Known rows, with every step that occurs:
besag nirot febad zatuso riniron: -0.387, 1.032, 1.328, -1.374, 0.514, -5.128, -2.178, 0.350, 2.892, -2.600, 0.061, -1.786, -1.950, 0.107, 4.148, 0.126, -2.227, 1.999
riniron taginam besag nirot: -2.012, -0.409, 3.181, 0.076, 0.168, 5.785, 0.111, 3.262, -0.574, 2.326, 0.349, -0.927, -0.353, -1.217, -0.499, -2.815, 0.379, -1.793
febad nirot besag taginam: 0.211, -4.390, 1.356, -3.267, -3.551, -1.103, -0.424, 1.764, -1.440, 4.421, 0.345, -0.507, 1.262, -2.088, -4.372, 1.446, -1.342, 0.083
gilifa besag nirot febad: 1.944, -0.461, 2.131, 4.515, -1.125, -0.780, 2.305, -0.908, 1.315, 2.901, -3.367, 2.095, -0.201, -2.212, 0.434, 0.028, 1.315, -2.327
nirot febad: 0.995, 0.310, 0.077, 3.437, 1.044, -0.941, 1.804, -2.913, 3.530, 0.942, -3.646, 2.448, 1.544, 0.783, 0.186, 1.374, -2.028, -0.200
riniron taginam besag: -3.062, -0.356, -2.472, -1.915, 3.901, 4.650, 0.200, -0.936, 1.188, 1.859, 2.043, -0.826, 1.411, 1.035, -0.877, -1.544, 1.204, 0.467
zatuso riniron taginam besag nirot febad gilifa: 2.103, 1.759, 0.654, -0.976, -0.341, -0.623, 2.239, -1.704, -1.377, 0.604, -0.895, 2.036, 0.747, 1.281, -3.603, -1.288, 0.920, -1.022
febad nirot: 1.722, 0.403, 3.005, -0.577, -0.095, -0.002, -2.847, 2.115, 1.258, -2.693, 2.243, 2.563, 1.121, 1.532, -3.082, 0.211, -1.839, 1.172
riniron taginam besag nirot febad: -1.096, -1.064, 3.383, 2.033, -0.137, 4.692, 2.578, -0.696, 1.371, 5.361, -3.988, 0.869, 0.606, -0.887, -0.891, -1.578, 1.114, -2.803
zatuso riniron taginam besag nirot febad: -1.435, -0.176, 2.513, -0.195, 0.715, 3.820, 1.432, -0.749, 1.748, 4.467, -1.329, 0.490, 0.074, -0.534, -0.269, -2.085, 0.632, -2.287
riniron taginam besag nirot febad zatuso: -2.122, -2.300, 3.259, 0.886, -0.287, -0.629, 1.298, -0.096, 1.549, 2.321, -5.631, -2.165, -0.757, -0.528, 2.383, -0.621, 1.596, 0.349
gilifa besag taginam: 0.389, -3.365, -4.753, -2.194, 1.250, -2.282, -0.289, -1.895, -0.078, 0.167, 2.838, -1.277, -0.297, -2.706, -0.489, 1.130, 0.253, 1.185
taginam besag nirot: -0.339, 0.847, 2.143, 2.331, -1.607, 3.841, -0.390, 3.733, -0.954, 0.994, -0.847, -1.110, -0.892, -1.645, -0.306, -0.492, 0.992, -1.410
nirot febad zatuso riniron taginam besag gilifa: -1.711, -0.134, -2.657, -1.913, -0.895, 2.135, -0.305, -2.755, -2.691, -2.658, -1.112, -1.398, -0.925, 2.293, 2.427, 1.257, -0.516, 0.080
zatuso riniron taginam besag: -3.506, 0.769, -3.490, -4.638, 4.839, 3.596, -1.359, -1.148, 1.562, 0.836, 5.239, -1.359, 0.629, 1.255, 0.062, -1.963, 0.567, 0.995
gilifa besag: 1.652, 0.308, -4.629, 2.205, 2.327, -3.757, -0.195, -1.513, 0.861, -1.972, 3.012, 1.174, 0.254, -1.126, 1.245, 1.114, 1.414, 1.159
riniron taginam: -1.782, -0.516, 0.880, -1.604, 4.600, 2.123, -0.015, -0.161, 2.657, -1.072, 2.414, 1.099, 1.525, 1.590, 0.697, -2.598, -4.505, 1.103

Rows:
4.722, 1.075, -4.888, 2.837, 0.577, -6.433, 2.742, -4.574, -0.942, -1.314, -0.251, 3.161, 1.075, 0.150, -2.318, 1.873, 3.436, 0.472 : nirot febad gilifa besag
2.641, 0.060, 1.889, 1.910, -6.904, -0.263, -0.480, 2.195, -5.178, -1.984, -1.519, 2.078, 0.664, 1.108, -1.519, 3.381, -2.971, -1.348 : febad nirot besag gilifa
1.864, 0.391, 1.630, 3.271, -1.063, -0.959, -0.008, 2.847, -0.620, -0.598, 1.116, 0.514, -1.212, -2.837, 1.258, -0.784, 0.598, -1.241 : gilifa besag nirot
0.726, 1.604, -3.672, 1.993, -2.607, 3.094, -0.517, -0.696, -4.163, -4.564, -1.105, -0.243, -0.506, 1.684, 0.793, 3.282, -0.934, -0.350 : taginam besag gilifa
-3.013, -0.103, 2.739, -2.455, 0.576, 2.704, -1.503, 3.407, -0.080, 0.792, 1.506, -2.979, -1.716, -0.946, 1.746, -2.788, 0.558, -0.208 : febad zatuso riniron taginam besag nirot
-3.735, -0.669, -2.908, -4.201, 4.050, 1.508, -0.341, -2.522, 2.220, 2.223, 1.658, -2.138, 0.340, 1.175, 1.108, -1.335, 2.149, 1.318 : nirot febad zatuso riniron taginam besag
3.821, 1.890, 0.613, 3.092, -2.564, -1.483, 3.075, -1.304, -2.086, 0.250, -4.421, 2.247, 0.853, 0.823, -4.112, 1.045, 1.790, -1.233 : taginam besag nirot febad gilifa
-1.850, 0.418, -3.053, -2.723, -0.520, 1.920, -1.677, -1.100, -3.423, -4.592, 1.367, -2.144, -1.381, 2.434, 2.896, 1.046, -1.288, 0.973 : febad zatuso riniron taginam besag gilifa
3.956, 1.332, 0.775, 3.107, -2.167, -3.227, 0.854, 2.223, -2.702, -2.262, 0.720, 1.372, -0.947, -1.840, -1.323, -0.214, 1.420, -0.807 : febad gilifa besag nirot
-1.293, 0.811, -0.296, -1.820, 0.488, -3.427, -1.957, -0.072, 2.093, -0.967, 0.099, -2.782, -2.003, -0.074, 3.423, 0.251, 0.599, 1.589 : taginam besag nirot febad zatuso riniron
1.248, -0.934, 3.009, 0.915, -3.606, -2.167, -0.467, 3.105, -0.678, 3.306, 0.126, 1.841, 2.198, -0.296, -3.825, 1.579, -0.588, -0.248 : febad nirot besag
-0.829, 1.957, -2.013, -2.920, 2.648, -6.530, -3.832, 0.424, 2.924, -6.055, 3.649, -2.418, -1.591, 1.414, 4.681, 0.854, -3.344, 4.379 : febad zatuso riniron
